Each row was made from one small tree. The marks that hang from a mark follow it in brackets, in the order of their numbers. Every link used is in the known rows. Write each row's tree.
(in the rows, 128 means zero)
Known rows:
z495(z124): [130 120 107 109 157 123  89  77 164 124 110 122 148 116  93  87 132 126
 132  88 142 168 147 107 146]
z297(z495): [106 112 120 126 149 111 111  94 122 138 103 149 143 133  88 103 103 137
 143 112 137 162 139 113 134]
z862(z307(z124(z495) z297 z591)): [121 146  99 119  97 118  70 116 105 158 134  82  85 107 150  80 104 177
 176  99 124 168 153  72 127]
z862(z307(z124 z297 z591(z184))): [137 140  93 118  77 108  71 109 117 160 141  67  91 101 154  75 125 166
 184  95 115 171 138  62 115]
z124(z307(z591) z495(z651)): [118 120  86 127 152 136  85  92 106 131 121  83  95 117  98  63  93 195
 144  73 146 166 171 132 158]
z297(z495(z124(z307(z862)) z651)): [ 93 105  95 123 151 122  98  79  96 104  96 140 131 113  96  71  99 146
 128  94 139 148 164 110 156]
z297(z495(z124(z307) z651)): [ 98 110  95 124 153 125  95  73 108  99  96 141 134 105  99  75 100 141
 125  95 136 155 171 113 151]
z591(z184 z307(z124(z495))): [159  91 129  91 101 101  94  88 138 137 124  81  89 122 110  53 129 180
 175  68 131 191 147 102 142]
z307(z124 z297 z591(z184) z862): [146 121 103  93  79  87  90 107  92 199 124  86  60 138 149  36 113 189
 195  75 114 162 116  51 127]
z307(z297): [119 135 118 123 148 126  88 101 135 181  96 102 125 141 113  91 113 149
 136  94 116 162 133  83 118]
z495(z124 z651): [116 104 102 121 157 141  75  68 113 122 111 119 130 109  85  67 128 141
 127  79 131 161 163 103 153]
z651(z495(z124(z307(z591 z862)))): [125 138 113 121 165 109 104  79 132 113 124 124 123 107  91  52 104 138
 152  83 155 166 148 130 155]
z124(z307(z297(z561) z591)): [118 132  76 126 123 118  78  90 168 155 107  60 108 128 126  77 104 169
 134  91 116 157 145 104 137]
z495(z124(z307(z591))): [133 127  84 109 146 118  81  72 179 109 117  96 135  99 111  75 126 140
 136  83 144 164 153 112 152]
z508(z307(z862)): [119  90 114 120 116 123 119 129 147 174 134  94 117 144 102 110 123 140
 155 119 165 147  96 102 166]
z561(z297): [122 112 114 118 131 139  95  71 154 163 111 116 126 136  81  90 113 134
 133  83 131 175 123 120 147]
z862(z307(z124)): [123 119 117 119 103 121  86 113 122 140 144  98 120 111 128  94 125 152
 160 117 142 161 145  85 142]
z508(z307(z124(z495) z297 z862)): [125 102 112 101 106 128 112 135 118 186 116 104  75 141 142  83  98 164
 159 109 154 150 121  81 165]
z870(z495(z124(z307))): [102 128 104 122 167 117 104  74 170  99 108 131 129 119 102  68 120 144
 122  80 155 159 169 129 154]
z651(z495(z124(z307))): [129 139 119 122 176 117 105  74 143 107 118 132 134 102  90  59 106 128
 141  84 155 169 157 135 154]
z862(z307(z124 z297(z561) z591)): [115 136  89 124  77 114  66 110 125 161 132  68  89 114 147  84 109 169
 166 109 109 162 146  68 128]
z297(z495(z124) z561): [ 92 111  85 124 129 109 101  73 148 117  82 136 139 139  84  93  92 129
 119 106 119 162 160 122 151]
z508(z307(z124)): [140  90 116 104 104 129 108 115 159 165 136 111 102 119 129  98 121 140
 158 122 162 160 119  95 168]
z307(z124 z297 z591 z862): [126 119 114  97  98  97  84 115  93 198 119 101  64 141 149  48 100 190
 183  91 118 150 121  50 135]
z591(z307): [119  92 139 116 140 116  85  96 162 139 120  85 125 130  89  89 127 164
 147  98 130 170 135 104 144]
z561(z297(z495(z124 z651))): [102 110 101 119 134 141  93  55 120 131  95 142 123 118  85  76  98 130
 127  79 125 169 147 118 153]
z307(z124(z495) z297 z862): [119 119 128  93 128 116 102 124  73 189  95 125  72 159 136  51  84 188
 156  87 134 150 144  71 145]
z862(z307): [112 126 112 136 120 123  86 112 132 141 140  84 141 117 105 113 130 143
 151 114 139 161 135  98 131]
z561(z297(z495(z651))): [101 106 108 126 129 139  97  68 110 149 100 139 120 129  81  81  95 137
 131  85 123 169 138 119 148]
z591(z184): [155 111 114 118 122 107 108  84 143 161 124  92 136 134  86  82 146 140
 159  77 133 182 121 111 123]
z297(z495(z651)): [ 94 103 118 135 150 122 103  87  87 137 103 148 132 128  82  88 100 148
 138 107 129 158 150 109 138]

Which tree is each row?
[115 136  81 127 151 139  78  95  98 147 104  76  84 119 118  57  85 199
 139  67 128 164 175 115 142] : z124(z307(z297 z591) z495(z651))
[ 93 118 100 129 166 130  95  68 135  97 110 128 119 114  96  53 119 154
 117  73 148 155 180 125 159] : z870(z495(z124(z307) z651))
[ 90 127  86 129 133 126  83  79 114 149  69 117 115 138 108  78  87 146
 117  93  94 157 162  91 130] : z307(z297(z495(z124 z651) z561))
[136 113 113 107 112  99  90  80 147 131  96  77 110 115 115  65 128 157
 161  67 105 184 141  89 121] : z591(z184 z307(z297(z495(z124))))
[ 81  95  94 141 124 121  99  80 100 139  89 128 121 151  72  88  86 151
 121 110 109 155 159 120 148] : z297(z495(z651) z561)
[115 108  87 120 157 144  74  65 125 106 110 102 129  99 100  59 122 149
 117  76 138 154 173 111 161] : z495(z124(z307) z651)
[127 123 105 122  91 111  74 110 123 145 156  85 107 102 133  90 124 162
 179 111 135 165 139  79 137] : z862(z307(z124 z591))
[ 83 100  81 132 129 122  92  67 113 116  82 135 126 135  78  77  90 140
 114 100 110 157 170 118 154] : z297(z495(z124 z651) z561)
[127 148  87 135  93 111  72 108 126 160 137  52 112 108 131  94 131 158
 176  92 112 172 129  76 108] : z862(z307(z297 z591(z184)))
[138 147  78 117 137 120  92  95 135 147 105  67  92 121 124  65  97 187
 152  61 132 176 160 118 132] : z124(z307(z297 z591(z184)) z495)
[110 117 101 113 132 132 100  60 145 130  94 144 131 121  89  86 100 122
 130  84 130 173 140 121 150] : z561(z297(z495(z124)))
[111 106 116 100  99 110  96 115 100 196  93 106  78 170 133  55  89 179
 143 101 113 142 135  64 149] : z307(z124 z297(z561) z862)
[122 137  72 129  91  94  86  83 131 173  94  79  96 137 117  73 101 162
 164  80  84 177 132  88 106] : z307(z297(z495 z561) z591(z184))
[104 128  81 130 151 149  85  93 103 145  85  81  93 140 107  62  77 190
 112  73 124 158 183 124 152] : z124(z307(z297(z561)) z495(z651))
[112 106  81 118 144 130  72  73 111 113 119  92 114 103 101  51 121 163
 133  74 138 148 160 103 163] : z495(z124(z307(z591 z862)) z651)
[109 119 106 106 103 113  90  94 115 168  79 135  90 142 141  67  79 160
 136 108 103 157 160  76 136] : z307(z124 z297(z495 z561))
[115 115  99 126 165 145  95  94 104 129 108  98 109 127  93  69  93 184
 123  77 151 161 177 136 160] : z124(z307 z495(z651))
[113 119  85 119 155 146  70  69 118 115  98  98 121 100 114  56 116 152
 115  74 125 153 175  99 153] : z495(z124(z307(z297)) z651)
[118 122  92 116 148 116 104 111 119 140 120  82  99 139  99  71  91 193
 152  79 160 157 147 129 160] : z124(z307(z591 z862) z495)
[155 102 127  93  92 102  83  86 143 155 112  70  86 120 135  48 131 176
 171  71 108 184 139  75 129] : z591(z184 z307(z124 z297))
[139  85 130 107 108  94 102  95 137 146 126  61 112 142  88  67 142 171
 171  73 129 173 114 100 137] : z591(z184 z307(z862))
[103 130 108 125 102 125  79 113  85 145 119 108 104 108 147  83 103 159
 155 113 119 155 158  66 128] : z862(z307(z124 z297(z495(z651))))
[115 137  87 117 147 119  96 113 113 156 105  76  87 141 120  65  82 197
 148  73 141 155 150 112 146] : z124(z307(z297 z591 z862) z495)
[125 135 118 120 171 113 108  80 132 113 120 131 131 110  89  57 104 133
 143  84 158 163 151 132 156] : z651(z495(z124(z307(z862))))
[103 150  86 134 109 112  72 107 122 137 123  84 118 100 134 100 112 149
 165 104 113 163 144  76 117] : z862(z307(z297(z495(z124)) z591))
[166 109 108  98  87  94  88  86 134 166 146 100  87 112 127  53 132 171
 192  82 131 183 129  84 136] : z307(z124 z591(z184))
[144  96 105 107  92 118  98 115 162 168 149  97  88 110 134  91 121 151
 177 119 155 164 114  89 165] : z508(z307(z124 z591))
[136 105 112 105 105 132  99 121 152 180 120 103  90 121 148  92 112 144
 154 117 143 157 123  77 155] : z508(z307(z124 z297))
[106 144  83 140  95 116  68 110 134 162 129  55 110 122 126 102 114 161
 158 107 105 163 137  80 119] : z862(z307(z297(z561) z591))
[110 110  94 123 103 112 107 129 130 182 121  90  91 133 128 100 103 152
 170 114 139 148 100  81 147] : z508(z307(z297(z495) z591 z862))
[143 126  80 108 137 113  84  70 179 109 118  90 134  98 112  70 134 141
 143  73 141 170 151 112 147] : z495(z124(z307(z591(z184))))
[100 127  99 122 159 108 104  80 162 104 115 123 119 122 104  59 118 153
 134  78 155 156 160 125 155] : z870(z495(z124(z307(z591 z862))))
[114 117 105 114 160 127 115 113 117 136 109  96 113 148  94  74  92 183
 133  83 166 153 152 135 162] : z124(z307(z862) z495)
[ 98 124  84 131 135 128  90  88 135 140  88  91 117 131 119  77  90 161
 113  98 117 149 161 108 142] : z124(z307(z297(z495(z651) z561)))
[ 96 133  93 124 156 118 100  74 173 106  96 119 121 128 109  63 111 147
 114  80 140 159 174 124 150] : z870(z495(z124(z307(z297(z561)))))
[ 98 108 105 125 154 124  96  75  99 113  96 152 136 113  88  80 104 136
 133  96 131 160 163 107 143] : z297(z495(z124 z651))
[143 100 103 105  99 123 102 118 151 167 144 102  79 113 129  90 110 161
 176 110 160 169 125 100 167] : z508(z307(z124(z495) z591))
[119 112  95 120 133 107  97 103 146 146 132  75 117 132 106  76 115 173
 152  95 149 148 126 111 153] : z124(z307(z591 z862))
[114  77 145  97 126 116  90 110 100 144 120 101  80 141 103  55 105 197
 161  89 141 159 147  94 166] : z591(z307(z124(z495(z651)) z862))
[144 121  87 120 123 108  93  84 167 140 133  66 121 114 111  74 129 163
 155  82 140 169 135 117 140] : z124(z307(z591(z184)))
